(in the rows, 128 means zero)
Known rows, with every step that occurs
P > N > A > J > Z: [117 139  84 174 153 123 121 165 141 121 126 153  73 145 122 133 108 125
   4  85  98 140 138 118 146 109 116  65 155 103  79 126  87 135 170 157
 111]
K > N > P: [171 125 184 127 128 146 128 121 153 150 162 125 161 147 147 128 148 141
 100 159 107 126 103 156 173 126 161 103  98  57 148 103 115 126 118 130
 160]
L > K: [165 147 134 109 160 127 113 149 125 147  91 134 141 129 136 162  95 144
 113 148 105 125 138 119 113 127 139 101 111 148 175 122 100 130 126 146
 159]
E > H > B > U > T > N > K > L > Y: [161 128 110 105 115 134 150 116 222 134  83 107 126 113 125 118 104  87
 165 171 102 129 114 122 125 174 119 174 112 174 125 109 131 138 106 101
  89]
K > N > A > J: [133 155 115 136 128 136 115 127 114 124 137 128  84 153 142 149 104 130
  71  98  55 155  92 107 212 135 113  76 116 131  78 105  94 162 137 185
  62]
U > E > H > T > N > K > L: [142 108  88 109 118 151 152 112 143 144 150  73 155 128 112 125 124 115
 173 115 190 156 102 158  93 181 118 163  70 146 123 110 168 142  95 122
 103]
E > H > C > U: [ 96 152 158 114  92 119 144 125 117 116 160 134 143 101 119 181 136 158
 151 145 143  60 171 106 124 135 144  83 141 119 151 149 133 129 121 100
 143]
U > B > H > T > N > A: [115 110 133 131 151 137 128 123  91 109 124 146  98 109 116  78 112  99
 122  92  91 152  97 119 137  85  96 161 101 142 124 122 121 151 117  81
  97]
T > H: [115 145 104 119 123 125 126  99 107 138 126 130 145 146 131 129 121 107
 131 153 136 123 138 145 157 112 136 141 110 120 168 129 146 129 128 115
 177]
N > A > J > Z: [111 157  81 165 144 123 124 163 131 114 116 149  87 138 129 134 102 131
  12  80  99 146 138 118 163 105 111  63 170 126  80 137 121 131 156 162
 118]
K > L: [136 133 111 120 101 145 147 117 141 149 129  75 165 127 124 151 136 139
 147 133 153 148 114 128  75 181 125 109 115 127 144 136 154 123 117 165
 143]
U > B > H: [110 114  93 127 118 121 138 139 113 120 107 110 163 103 124 116 153 131
  94 132 111 126 133 101  87  65 105 154 138  89 183 141 111 105 150 133
 151]
Z > J: [111 142 104 146 111 121 131 124  80 140 103 128 131 140 142 142 161 173
 117 104 169 131 146 110 136 101 117  79 135 113 169 138  63 104 138 193
 143]
L > K > N > A > J: [149 163 112 131 142 139 107 129 121 128 117 141  87 150 148 155  83 129
  68 103  37 153  92 102 216 141 113  75 106 144  90  99  83 170 135 187
  60]
A > J > Z > N > K > L: [126 154  94 125 105 139 109 121 155 160 134 142 145 148 137 159 138 152
  98  73 152 168 120 119 117 184 132 121 130 113  98 118 149 127 131 216
  58]
A > J: [123 149  83 131 116 123 114 133  99 130 138 109  82 139 139 169 137 134
  95  94 126 138 137 113 151 117 119  83 138 109 107 129 114 122 147 169
 123]
J > Z > N > T > H > E: [125 123 104 152 101 116 114  83 112 143 125 211 137 133 128 129 101 111
 161 169 146 121 129 146 173 117 159 174 139 128 150 125 196 113 129 105
 153]
B > U > T > N > K > L: [146 130 112  88 119 142 129 121 165 144 138  89 182 143 129 109 129 119
 160 130 182 154 121 152  98 193 127 170 104 127 115 104  96 134 112 143
  81]
Z > N > Y: [155 126 199 131 135 121  93 106 123 133 120 138 131 160 139 117 151 149
  91  79 104 139 108 126 161 126 140 138 160 134 105 125 141 140 133 152
 134]
A > J > Z > N > P: [140 146 164 164 127 131 105 127 136 150 164 179 112 138 143 126 179 161
  37 109 111 135 119 125 166  92 159  93 147  27 104 125 137 108 151 161
 154]
Y > N > A: [115 157 185 120 189 127 121 136  99 134 142 134 116 138 121 112 115 144
 119 108  77 156  96 101 157 144 134  93 138 208  84 120 135 154 122 160
 107]
J > Z: [110 130 103 153 137 119 129 169 149 129 106 140 141 131 121 137 123 137
  53 122 136 125 163 136 105 106 133  92 163 104 141 150 131 106 146 139
 154]
C > U > T: [129 101 183  94 125 112 123 148 120  97 115 149 142 136 136 119 152 158
 201 132 178 108 133 104  40 103 153 139 178 131 124 148  38 103 146 123
 142]
E > H > T > N > A: [126 121 138 129 161 136 141 109  99 117 155 133  91 121 104  97 101 102
 119 111  86 141  91 136 166 115 107 132  78 168 105 121 133 164 105  83
  97]
Z > J > A: [102 132  67 131 106 141 113 142  84 132  81 153 111 133 147 139 165 168
  81 111 116 115 164 121 144 126 103  68 142 112 160 145 129 123 148 193
 146]
L > Y > N > A: [130 154 196 122 191 128 124 134 125 136 114 136  95 130 124 104  98 129
 111 124  51 159  93  89 174 139 136 104 138 244  84 116 143 156 117 147
 114]
A > J > Z > N: [101 143 120 164 107 120  86 136 130 148 125 184 104 140 131 150 167 158
  53  95  87 142 139  95 147 103 137 107 155  61 100 142 124 117 161 199
  72]
B > H > T > N > K > L: [137 112  67 101 120 148 135  94 128 143 140 100 149 130 130 128 119 110
 144  96 173 166 122 151 103 159 108 172  65 146 141 107 158 133  99 134
  69]
J > Z > N > T: [115 122 190 149 141 117  98 123 113 144 144 198 154 170 126 121 152 159
  70 131 112 152 116 129 152 177 149 134 155 111 114 136 115 106 143 172
  85]
K > L > Y > N > T > H > B > U > C: [125 157 142 123 108 135 140 137 154 109 118  85 184 101 148 101 134 117
 175 174  79 132 141 128 132 207  94 171 159 154 104 143 153 128 126 157
 130]
U > T > N: [128  78 143 120 135 133 114 122 138 127 133 112 125 148 119  83 157 101
 181 141 165 148 108 144  76 104 138 170 108  92 130 126  68 135 122 111
 111]
L > Y > N: [125 132 169 113 161 124 109 129 139 153 101 119 106 124 130 137 130 130
 151 140  85 146 128  94 146 137 151 126 137 209 112 123 157 132 120 140
 106]
J > Z > N > A: [113 155 185 155 157 125 110 142 128 138 129 190 118 141 117 107 128 155
  49 106  58 150  99  97 149 118 134 102 149 132  98 136 120 141 141 180
 102]
X > L > K: [150 151 137  97 157 124 142 154 144 133  88 134 144 105 147 140  83 144
 131 138  72 136 127 113  70 136 142  71  94 144 187 114 148 130 127 148
 142]
C > U: [113 145 177  81  94 119 114 146 103 116 120 150 137 129 136 180 138 158
 154  99 146  98 165 101  88 137 157  97 167 126 144 137  79 115 135 114
 154]
U > E > H > T > N: [121  81 106 134 124 136 142 114 108 124 148  92 107 112 100 111 143  99
 165 140 142 127 117 153 120  99 113 166  69 108 135 129 146 140 109  56
 119]

Rows
[174 101 168 135 156 122 115 128 138 127 130 102 116 167 127 119 128 118
  81  86 138 123 121 152 124 138 135 121 138 130 114 108  84 143 148 111
 173] | P > N > Y
[129 134 133  85 148 131  98 137 129 154 148 126 130 161 128 131 119 109
 137  87 180 150 138 158 129 144 148 148  94 137 136  95  90 139 105 137
 106] | T > N > K
[128 101 122 122 122 117 160 138  87  99 135 112 117  92 110 145 135 151
 170 143 148  89 137 124  94  95 116 134 118 150 133 151 146 112 128  65
 151] | C > U > E > H > T
[115 152  85 163 142 135 127 143 163 125  95 142  84 128 133 132  96 121
  31  86  76 167 120  98 173 140 113  79 164 172  55 129 167 145 143 163
  76] | K > L > Y > N > A > J > Z
[152 119 173 125 134 147 124 114 133 150 177 117 129 141 132 106 161 113
 108 131 150 137 115 164 146 112 160 118  98  52 142 107 123 128 112  91
 195] | T > N > P
[132 117 118 141 137 125 176 144 133 128 151  54 160 125  92 127 146 143
 106 189 123 107 104 127 105 117 124 108 110 125 140 140 137 129 134 129
 196] | U > E > H
[ 93 120  47 172 130 128 120 149 117  97 102 166  77 108 129 108 110 104
  29  59  94 149 137 115 155  61  85 123 148  95  92 136 130 133 154 104
  72] | U > B > H > T > N > A > J > Z
[139 119  96  96 117 149 125 108 133 151 140 103 143 132 129 138 117 113
 181  85 192 163 122 158  95 186 124 160  80 148 130 109 153 133  94 129
  78] | H > T > N > K > L
[116 109 167 121 122 111 146 131 130  98 147 135 143 114 124 120 150 161
 198 167 176  78 139 109  67 102 144 129 159 125 130 157  82 115 135 114
 134] | E > H > C > U > T
[117  93  82 131 129 116 135 132  75 106 107 135 121  78 129 119 138 134
 146 117 133 119 146 117  86  49  92 177 121 122 169 150 147  91 140  83
 118] | U > B > H > T
[136 112 102 111  87 112 129  97 112 113 109 175 127 112 136 129 102 111
 252 176 189  93 138 132 103  71 161 178 151 143 160 131 147 112 130  76
 193] | C > U > T > H > E
[160 126 131  99 120 147 126 115 189 159  97 104 120 135 131 130  97  98
 141 125 139 166 112 131 122 181 140 152  95 187 137 104 150 141  95 133
 114] | T > N > K > L > Y
[128 117 139 130 147 123 120  88 101 141 160 155 142 183 124 117 120 100
 120 162 143 131 118 163 169 172 143 158  97 116 151 107  94 130 143 108
 150] | P > N > T > H
[153 104 160 128 136 144 124 109 111 136 175 135 104 120 134 106 153 112
 136 118 161 133 123 169 144  93 146 138  87  69 138 113 143 119 108  59
 175] | H > T > N > P
[120 129  97 153 117 121 174 152 152 121 105  96 105 102 102 157 146 120
 183 162 102  89 121 114  84 117 114 106 143 109 155 147 162 115 126 119
 179] | U > E > H > B
[106 130 121 158 135 123 140 102 125 128 152 126 134 119 128  99 131 125
 183 202 182  97 144 148 137  95 128 151 118 115 163 150 158 122 121 125
 163] | U > T > H > C
[112 133 121 175 134 128 177 133 135 135 176  64 143  97  95 128 142 150
 130 213 153  83 134 135 129 117 118  98 108 115 155 151 183 131 117 131
 185] | U > E > H > C
[ 98 131 180  85  73 119 105 181 113 114  90 153 153 100 133 160 151 152
 199  79 158  99 153  84  47 129 150 127 201  78 160 149  74 108 144  94
 165] | C > U > B
[108 145 114 160 133 123 165 115 134 141 180  89 138  98 104 148 132 142
 124 193 130  80 144 134 148 120 120  90  99 119 160 151 185 131 114 135
 151] | E > H > C
[153 106 160 120 134 135 104 107 134 119 121  96 123 164 134 105 127  95
 104  71 135 146 117 162 162 129 130 145 131 138 113 111 135 160 112  84
 147] | T > N > Y
[126 126 108 125 118 117 119  78  90 141 136 171 135 132 131 133  93 102
 213 173 155 125 124 147 179 134 160 170 129 179 143 114 204 121 116  93
 159] | Y > N > T > H > E
[112 129 162 157 133 117  92 119 106 139 149 199 128 172 133 133 153 157
  59 109 107 157 115 122 174 173 141 120 158 104  88 133 114 110 151 184
  65] | A > J > Z > N > T
[116 142  92 137 117 116 159 131 151 126 109 121 101 103 111 178 136 111
 174 141  81  86 132 114 103 124 118  98 134 114 162 147 163 114 122 121
 139] | E > H > B
[104 132  67 167 139 128 115 147 118 108 120 163  61 127 128 123 100 108
  40  65 108 151 139 132 169  88 101  96 141 118  75 134 132 139 143 118
  80] | H > T > N > A > J > Z
[155 127 114 107 132 142 133 131 157 165 151  94 156 152 122 150 125 133
 141 110 188 150 119 144  65 205 139 127  92 128 136 101 101 127 126 177
 116] | P > N > K > L
[118 164 119 124 100 125 139 166 133 102 128  79 179  94 143 111 143 123
 155 166  95 100 169 136 103 134  90 149 159  89 139 156 114 117 141 157
 185] | T > H > B > U > C
[155 108 131  95 103 145 148 117 175 130  98 105 115 113 121 135  99 109
 168 133 151 139 115 122 111 164 132 165  97 197 124 110 157 142  96  80
 116] | C > U > E > H > T > N > K > L > Y
[113 103 155 123 124 113 140 126 119  94 133 142 141 114 135 108 154 160
 180 163 176  91 149 105  60  75 133 147 160 123 142 153  74 105 143 126
 127] | B > H > C > U > T
[129 100  74 135 148 116 142 109  71 109 127 125 112  97 130 127 129 133
 116 134 123 121 150 132 117  51  92 160  95 151 162 144 152  95 133 100
 114] | B > H > T
[132 116 121  89 151 128  98 131 107 142 143 144 108 139 131 129 113 109
 166  74 190 145 145 166 129 124 134 166  88 153 134 103 112 128 102 106
  84] | H > T > N > K
[130 153 150 114 119 126 136 183 122 107 156  50 206 101 137 101 150 153
 108 166 112 118 164 138  88 140  98 132 152 103 118 156  79 117 146 182
 186] | B > U > C
[132 154  84 160 146 133 111 160 156 123  92 166 104 145 141 148  77 129
   7 100  55 147 127 116 193 116 115  68 140 120  91 117 104 153 148 168
  72] | L > K > N > A > J > Z
[108  90 151 115 108 130 130 108 143 112 152 126 128 127 115 106 155 111
 195 151 164 103 129 129  93 109 143 157 111  91 130 134  79 147 115  78
  96] | E > H > C > U > T > N
[123 116 106 101 107 147 136  96 150 131 148 109 167 133 133 120 133 124
 172 116 200 143 129 137  80 164 126 169  98 130 134 112 125 138 104 142
  70] | B > H > C > U > T > N > K > L
[157 102 156 122 133 123 113 121 158  95  93 110 118 145 139  82 135  91
 148 103 124 120 125 154 147 120 116 175 164 121  98 116  97 145 126  68
 128] | H > B > U > T > N > Y
[ 83 137 201 105  90 122 100 137 121 118 102 184 143  99 139 136 130 133
 219 118 148  98 150  89 130 163 156 159 193 133 144 140 139 126 125  69
 128] | L > Y > N > T > H > C > U > B
[136 129 122 123 136 101 155 150 158  99 109 116 146 105 121 109 150 131
 172 201 101  80 138 118  97 106 112 150 164 105 126 145  67  99 152 109
 127] | E > H > B > U > T
[170 110 171 121 129 134 110 111 155 122 106 101 157 169 149 126 114 123
  96 102  93 135 106 154 189 146 132 128 130 142 116 108 122 158 118 128
 112] | K > N > Y
[108 120  58 179 142 131 144 151 128 102 128 129  73 123 110 112 106 112
  34  96 104 141 122 130 169  87  94  99 133 117  68 135 147 147 145 107
 103] | U > E > H > T > N > A > J > Z
[124 157 120 128 107 121 157 177 145 100 141  57 183  82 129 120 150 135
 137 169  78  90 158 127  87 141  86 127 155  97 127 162 111 116 142 167
 172] | E > H > B > U > C
[ 93 132 193 130 118 129 130 136  91 116 148 124 149 133 125 126 148 158
 188 165 181 104 146 119 128 160 152 136 164 144 121 132 146 128 127 101
 174] | Y > N > T > H > C > U > E
[110 144 113 135 118 119 130 104 117 124 101 172 104 143 136 150 122  94
 193 135 117 111 133 140 149 155 127 142 148 126 165 133 161 111 119 107
 145] | N > T > H > B
[171 122 136 112 133 139 133 130 193 162 100 109 115 138 126 138  98 113
 129 138 142 151 115 123  99 185 141 137 100 184 140 101 117 131 118 148
 132] | P > N > K > L > Y
[132 108  95 129 141 114 153 114  91 118 146 117 114  94 112 147 122 135
 148 142 124 101 133 138 125  93 108 131  93 156 142 151 164 111 121  84
 122] | E > H > T
[164 135 190 124 152 145 134 110 156 159 146 113 134 122 142 117 149 137
 126 144 119 151 102 123 151 147 164 110 125 149 110 110 188 124 111 122
 171] | K > L > Y > N > P
[137 124 100 129 106 118 129  82  97 136 134 168 134 132 130 134  85 102
 195 180 168 117 127 158 166 125 153 166 125 162 163 118 190 115 117  89
 193] | N > T > H > E
